Known rows, with every step that occurs:
movi zufun poti: [  9  21  17 -21  21  -3   3 -15  11 -16  21 -28  37 -12  -5  19  -8   7
  -5 -14  19  41 -35 -31   7 -41 -19  -7 -22  12  -5 -12  -3 -38 -30  33
 -12  -2   1  -2  27  28 -37 -15 -16   5  45 -37]
kizovav nese poti: [-30  -5  12  -7  29 -23  20 -56 -19  32  18  12 -31 -29  16  24 -11   5
  16 -31  15  22 -33   0  30 -30  16 -32   3  -2   5  12 -12 -21  27  -2
  35   7 -20 -24  38  -6  36   6   2  -9   9  48]
vifu fizi: [  4  33  13  -4  11 -21 -13 -56  -3 -14  15  -9  23   5  16  20  13 -19
  18 -12  -3  19 -11   8   0 -27  -2  29 -44  12 -29   7 -22 -33 -35  -6
  -6  -4 -25 -50  26  20  -1 -14 -25   2  23 -23]
vifu kosi: [-24  24 -11   1  12 -21  35 -64  14 -21   9 -18 -14  -6   7   8  21 -14
  18  -2   1  24 -18  -4  -7 -28  -5 -15 -42  14 -30 -11 -11 -26  -2  -6
  -4 -15 -25 -24  45  -8   5 -21 -43   4  31  20]
nese poti ditav vifu kosi: [-35  12 -33   1  15 -22  27 -68  -6  -1   6  36  18 -38  36  45   0  -6
 -21  -9  12  24 -17 -27  14 -37  -6   6 -34  47 -19 -12 -15 -25  11 -33
  -1  31  -7 -35  21 -18  39  13 -32  11  11  -6]
kizovav nese poti ditav vifu kosi rorome: [-55   2 -11  -2  26 -29  27 -75 -17   5  -4  16 -35 -46  31  49 -10  -1
   1 -30  15  33 -36  -1  43 -37   2 -40 -15  17 -10  17 -33 -47  19 -20
  29   6 -35 -44  28  -4  51  15 -20  -6  16  31]
pize kosi vifu: [-33  17  -1  -1   1  -6  -2 -73   3  10  10  -6   4   3  19  -9  15  -1
   1 -12  24  25 -12  28  23 -27 -24 -29 -12 -22  -5  -9 -12 -21  -2   4
 -24 -26 -23 -11  45 -13  13  -6 -35  -5  32 -31]
kizovav nese poti ditav vifu kosi: [-52   3  -9  -7  24 -34  27 -73 -14   8   6  25 -27 -41  33  47 -12  -2
   9 -19  15  37 -33  -6  33 -38   5 -42 -18  13 -10  16 -34 -42  22 -19
  31  11 -28 -32  31  -7  49  17 -23 -11   9  27]
rivig fizi vifu ditav poti zufun: [-22  21   4  -3  19 -32  10 -64  17 -63  -1  17  22   6   7  17   7 -47
   3   1 -40  -4  12 -28 -20 -54 -17  20  -9  22 -21  17 -64 -29 -35 -38
 -29  -7 -42 -50 -23  21  10  14 -56 -27  11 -43]
vifu ditav poti: [-20  19 -23  22  36 -30  -8 -78  15 -24   5  13 -18 -12  51  16 -13 -28
   2  17  -6  28 -11  12   6 -26  -4  -1 -45  38  -9  -5 -54  -9 -33 -27
 -23  -5 -55 -48  -7  10  -4 -22 -36 -11 -11 -24]
poti nese kizovav: [-29  -9  13 -31  18 -31  30 -48   1 -23   3  33 -20 -46  23  19  -5  21
   6 -15  21   1 -29  29  19  -4  -9 -14 -20  35  12  30 -14  -9  -1  -4
   2  11 -31 -27  37 -21  52   7 -34 -12  22  19]
zufun poti: [ -8 -17  20   2  38 -29   5 -33  -1  14  14 -24  41   1 -13  -3   5   9
 -29  -2  -3  -4 -22 -33  20 -19  13  16  -1  -2  -4   0 -14 -13 -10   7
 -23 -16  17  -2   9  15 -16 -13  -3  -4  41 -17]
vifu ditav poti zufun: [-22  39 -30  13  35 -33  -6 -63  15 -36  12  18  -5 -15  54  26  -6 -36
  -3  30  -5  43 -14  13  10 -25 -11   0 -55  40 -11  11 -61  -6 -37 -33
 -15  -5 -54 -62  -9   9   0 -17 -44 -11  -9 -47]
rivig fizi vifu kosi: [-22   9  15  -8   9 -25  28 -68  17 -54  -5   0  15  10 -16   4  20 -35
  14 -17 -37 -14  12 -37 -32 -56 -13  11  -1   9 -29   2 -37 -40 -16 -23
 -27 -12 -27 -28   5  15  11  13 -54 -18  31  -6]
rorome kosi: [  6  22  -2  12  10   4  40 -45   2  19  -6   8  -3   1  13 -32  10   2
  -8   6  26 -18 -34  18  19 -36   5  26 -12   0  12  -1  -3 -15 -16 -18
 -12  -6 -32   9  13  10 -12   3 -48  10  54  35]
kizovav nese: [-30  -5  16  -3  32 -19  15 -38 -13   6   1  -3 -31  -6  13  15 -22  -2
  25 -21   8  24 -30  15  31 -20   2 -37  -3 -18   7  25 -25 -23   8  -3
  23  -8 -34 -10  35   9  23   6  -6 -19  21  27]
rorome kosi vifu ditav poti: [-10  42 -22   5   6 -19  25 -80  17  11 -17  21   3  -5  36 -21   7 -10
 -17  13  32 -26 -25  32  27 -48  13  17 -40  10  13  -1 -21 -24 -24 -33
 -14 -11 -71  -5  -3   2 -21   5 -78  -6  44  -8]
rorome kosi vifu fizi rivig: [ -7  50  -2  -4  -2 -14  32 -67   6  10 -23   7  22   3  14  -7  11  -5
 -11   3  28 -25 -23  30  17 -56  21  41 -45 -13   2   3 -13 -34 -32 -22
  -9 -20 -49   1  24   2 -16  11 -79  -6  67  -7]
ditav vifu: [ -9   0 -15  14  19  13  16 -54  14 -32 -11  22  14 -12  20  22 -21 -30
 -13   7  13   4 -21 -23   4 -27 -38   4 -42  31  -5 -10 -24 -13  -9 -33
 -25   0 -30  16  14   1  -3  19 -39   5  -9 -33]
rivig fizi vifu ditav poti: [-20   8   8   3  19 -31   8 -75  17 -54  -8  14  13   6   5   8   5 -41
   5  -6 -42 -13  14 -31 -22 -56 -11  19  -3  20 -20   7 -57 -31 -32 -34
 -33  -8 -41 -41 -21  23   8  12 -51 -27  10 -29]
movi zufun poti nese kizovav: [ -4  15  22 -37  19 -17  12 -27  11 -24  23  -7  24 -36   2  29  -4  23
  -4 -18  29  38 -43 -16  14 -38 -18 -15 -25  27   1   3  -6 -41 -27  36
  -5   5  -7 -11  29  16 -12  -8 -26   0  43 -29]
nese poti: [ -4   2  -4   1  20  -9  23 -48 -10  31  23  15   8 -27  14  12   6   1
  -7 -23  13   4 -16 -18   6 -29  10  12  -7  31  -3 -18  12   1  20 -10
   8  24   6 -23  36 -19  22  -5  -2  11  11  30]
kizovav nese poti kosi: [-38   1   1  -7  18 -34  37 -44 -27  38   7   8 -23 -31  14  20 -18   2
  22 -15  14  37 -39   4  29 -35   8 -26  -7  -5   4  14 -26 -18  27   0
  42  10 -38 -28  34 -19  51   6 -15 -10  27  45]
nese kizovav: [ 16   0  31 -29  26 -22  33 -69 -11  -3 -13  16   5 -23   5   9 -16  28
 -12 -26  19 -37 -27  24  35 -17  -3  16 -29  36  -5  19 -23  -3  -4   2
  -4   8  -3   0  32  -4  16   8 -34  -7  20  28]
zufun poti kosi: [-18  -9   2   2  23 -46  28 -22 -14  21  -1 -28  54  -3 -18  -8  -4   6
 -18  18  -6  15 -31 -27  21 -25   0  25 -16  -9  -6   2 -36  -8 -10  12
 -13 -11 -10  -9   3   0   6 -14 -27  -3  65 -20]
vifu ditav: [ -5  24 -19  26  24 -24  -4 -55  11 -11   3   9  -6 -14  42  23  -9 -20
  19   3  -5  26 -13  18  15 -10  -5  18 -36   5   1   9 -36 -12 -25 -14
 -20   3 -36 -41  16   2   1 -27 -27 -15  16 -19]
fizi vifu: [ -5  -7   0  14  23  19  28 -25  22 -26 -28 -11  30   1   2  35 -22 -10
   8 -15 -27  -3   2 -29  -5 -28 -21  24  -6   7  -9   0 -17   0 -33 -16
 -41 -12  -9   5  12   5  17   6 -48 -18  17 -35]

Rows:
[-15  22  -7  15  17  -1  10 -74   8 -46 -13  14  23 -13  16  53 -15 -36
  -7  13   4  22 -19 -17 -10 -48 -22  33 -69  23 -32  -7 -47 -34 -39 -27
 -23 -15 -27  -6  26   7  -2  16 -55   0   2 -48] | ditav vifu fizi rivig
[-11  -1  20  -6  14 -16  20 -47  10 -46  -9   6  26  16 -15   0   5 -32
   7 -20 -37 -23  14 -34 -22 -49 -16  24  12   6 -16   8 -34 -27 -19 -25
 -31  -3 -22 -19  -5  19  10  20 -40 -22  28 -15] | rivig fizi vifu
[-25  13 -28  18  14   6  31 -86  22 -47 -17   0 -10 -28  16  31   4 -34
 -14  -2  13   8 -30 -19   5 -37 -38 -14 -55  44 -28 -18 -27 -39  -9 -31
 -21 -17 -47 -13  24  -4   0   4 -54  15   5 -14] | ditav vifu kosi rorome
[-29  26 -15 -13  38 -19  12 -32   5 -39  11   9  13   7  25   3  -6 -29
 -26  32   4  32 -16  -4   0 -32 -20 -20 -42  57 -15   4 -40   7 -27 -38
  -6  -8 -37 -38  -6  13  -1   7 -39   4 -11 -40] | ditav poti zufun
[-53   8   0  -4  26 -34  20 -69 -23   4  -4  24 -17 -37  30  63 -23  -2
   5 -18   9  42 -28   0  31 -46  13 -16 -26   4 -12  22 -44 -43   3 -19
  28   6 -24 -35  34  -1  50  22 -23 -17  14  12] | kizovav nese poti ditav vifu fizi rivig
[-23  43   2 -19   6 -31   4 -54   6 -20 -27  -7  47   9  12  35  -7 -16
   0 -14   6   4   2  20   6 -41  11  32 -61  -9 -15   3 -20 -30 -30 -14
  -5 -21 -39 -21  42  -6  -3   8 -58 -21  47 -60] | kosi vifu fizi rivig
[-25 -26  27 -23  33 -49  15 -53  -2   3  15   4  20 -35  -5  11  10  28
 -27  -8   8  -9 -32 -14  27 -11  12   1  -3  18   4  21 -22 -17  -5  13
 -12  -9   5 -14  15   0  19  -4 -17 -13  38  -1] | zufun poti nese kizovav
[-32  15 -19   5  32 -44  -1 -90  16 -30   7  31 -32 -38  59  26  -9 -13
   1  16   2  25 -18  24  11 -22  -4 -13 -46  50  -3  11 -57 -14 -30 -25
 -16   0 -62 -58  -2  -1  21 -16 -46 -17 -12 -16] | vifu ditav poti nese kizovav
[-12  29  -5 -19  17 -14   8 -32  14 -40   9 -12  43 -21  12  41  -9   1
 -11  -4  19  56 -35 -37  12 -48 -31 -13 -45  25 -19  -9 -24 -59 -34  16
 -17   3  -6 -11  17  29 -23  -4 -40   3  44 -61] | movi zufun poti ditav vifu kosi
[ -7   6 -14  29  24   5  14 -48  31 -29 -24   0  21 -14  24  52 -24 -18
  16  -5 -34   8   3 -17  -1 -25 -16  32 -19   5  -8   6 -37  -8 -44 -18
 -46 -13 -24 -21   4   4  16  -8 -56 -28  11 -47] | fizi vifu ditav
[-25   6 -20  -2  20 -23  20 -36 -17  17   5  26  25 -27  33  30  -5   7
 -14 -20   7  20 -10 -11  23 -24   6  16 -12  34  -6  -2  -5  -8  10 -25
   4  37   5 -40  23 -13  41   5 -11   6  25   3] | nese poti ditav
[-28  20 -17  11  17 -14  38 -67  12 -27 -12 -39 -25 -20   6  12  25 -14
   3 -23   2  14 -25   6  10 -27 -10 -15 -35  23 -30 -11 -12 -36 -10  -8
  -7 -23 -37 -47  44  -3  12 -27 -37  14  43  27] | vifu kosi rorome
[ -1  35  -9  -5  -1  -6  37 -52   9  20 -21  12  17   4  17 -27   9   1
 -14   0  36 -34 -26  27  27 -42  10  22 -25  -5  18  -1   2 -21 -13 -25
  -8  -9 -51  17  14  -1 -16  14 -66  -1  61   5] | rorome kosi vifu
[-44  17 -40   7  16 -22  21 -50   3 -52 -27  25  24 -13  44  44 -20 -19
 -10  12   3  35 -12  -9  21 -24 -34  -4 -55  32 -24   9 -45 -37 -19 -45
 -22  13 -31 -23   9   7  28  19 -58  -2  25 -51] | poti ditav vifu kosi
[-26   5 -29   3  18 -16  19 -52 -11   5   2  41  26 -34  38  39 -10  -4
 -24 -11  12  18 -15 -24  20 -31  -8  14 -24  46  -9  -8 -14 -16   8 -35
  -3  37  -2 -29  15 -15  38  18 -21   8  10 -12] | nese poti ditav vifu
[-47  15 -43  12  18 -17  23 -51   2 -54 -37  17  17 -20  42  46 -16 -20
 -15   1   2  29 -17  -4  32 -22 -36  -4 -52  35 -25   8 -46 -41 -23 -46
 -22   9 -39 -33   7  12  31  17 -55   2  31 -47] | poti ditav vifu kosi rorome
[-17   4 -18  26  32  -1  12 -64  33 -37 -23   2  10 -14  31  45 -28 -23
   4   7 -35  11   4 -22  -6 -37 -15  18 -27  27 -14  -2 -51  -7 -51 -27
 -47 -16 -36 -27 -11   8  14  -5 -63 -25  -8 -51] | fizi vifu ditav poti
[-36  10 -35   7  16 -18  26 -69  -7  -5  -5  25  11 -44  36  46   2  -6
 -25 -20  13  18 -20 -21  24 -36  -8   6 -31  53 -20 -11 -16 -30   7 -36
  -1  27 -12 -47  21 -15  42   9 -30  16  16  -1] | nese poti ditav vifu kosi rorome
[-31  16 -24   5  19 -24  20 -63 -14  -6  -4  35  30 -37  35  58 -10  -6
 -23  -7   7  28 -13 -20  14 -44   1  30 -40  37 -21  -5 -26 -25  -9 -33
  -3  28   1 -38  24 -13  40  16 -34   4  16 -20] | nese poti ditav vifu fizi rivig
[-42 -10   1 -26  39 -34  20 -72   7 -34   3  27 -28 -29  32   3 -11   4
 -20   9  13   7 -23  13   4 -29 -10 -35 -32  73  -6   4 -35  -4 -16 -26
  -8  -2 -49 -33   4  -1  30   9 -43  -3 -15   4] | ditav poti nese kizovav
[-19  31 -22 -13  -6 -38  34 -52 -18  36   4  14  38 -25  13  16   4  -7
   2  -8  15  18 -21  -5   8 -44   5  30 -39  20 -11 -15 -11 -11  13 -10
  22  25 -38 -42  27 -40  38  -1 -43   6  40  -4] | nese poti kosi vifu fizi
[-34 -24  14  -7  33 -43   5 -30   5   2  21  -8  24 -23  -2   6  10  13
 -19   1   0  14 -27 -24  15  -9   8  -4   3   3   8  12 -14 -15  -8   7
 -17 -12   1 -17  14   4  12 -10  -7  -9  40 -15] | zufun poti nese
[-44  16 -28 -12  21 -37  30 -44  -1 -16 -23  -1  18   7  22 -15 -24 -21
 -14  30   7  20 -15   6   2 -45 -20 -13 -52  43 -10 -15 -45  -1 -19 -33
  -2  -6 -79 -22  -6  -8  15   8 -67   0  19 -39] | ditav poti kosi vifu
[-23  13 -25  11  11   1  30 -84  23 -41  -4  14  -1 -19  18  28   1 -34
  -5  13  12  17 -25 -29  -8 -38 -34 -13 -60  37 -27 -17 -28 -33  -4 -29
 -20 -12 -37   3  26  -7  -5   9 -59   7  -5 -19] | ditav vifu kosi
[-30   0 -21  22  29  -5  13 -62  36 -44 -18   9   2 -23  37  51 -23 -22
   9   7 -33  19   1 -19  -9 -32 -18   9 -25  30  -8   3 -49  -9 -50 -27
 -46 -15 -43 -34  -9   1  27  -4 -66 -29  -6 -53] | fizi vifu ditav poti nese
[  2  49  -3 -10  -7 -13  23 -70   7  15 -13  10  24   5  20 -18  20  -4
  -7  -2  32 -30 -25  30  23 -49  13  33 -40  -3   3   2  -6 -38 -24 -22
  -7 -11 -57  -5  13   6 -20  10 -72   0  61  -5] | rorome kosi vifu fizi
[-27   0  -3  26  15  11   3 -70  -7   5   5 -33 -29 -14  14  -8  22   0
  -6 -28  16  28 -27  31  35 -19 -32 -25   6  -5 -12  -8 -19 -24 -14   8
 -29 -28 -18 -38  43   4  25 -24  -9  15  37   7] | pize kosi rorome
[-44   6   0  -9  25 -34   9 -71 -22  10   8  29 -15 -34  35  51 -15  -4
   9 -22  13  35 -31  -3  38 -37   6 -25 -19  13 -10  21 -37 -43  10 -21
  29  14 -28 -43  24   3  47  19 -15 -11   7  12] | kizovav nese poti ditav vifu fizi
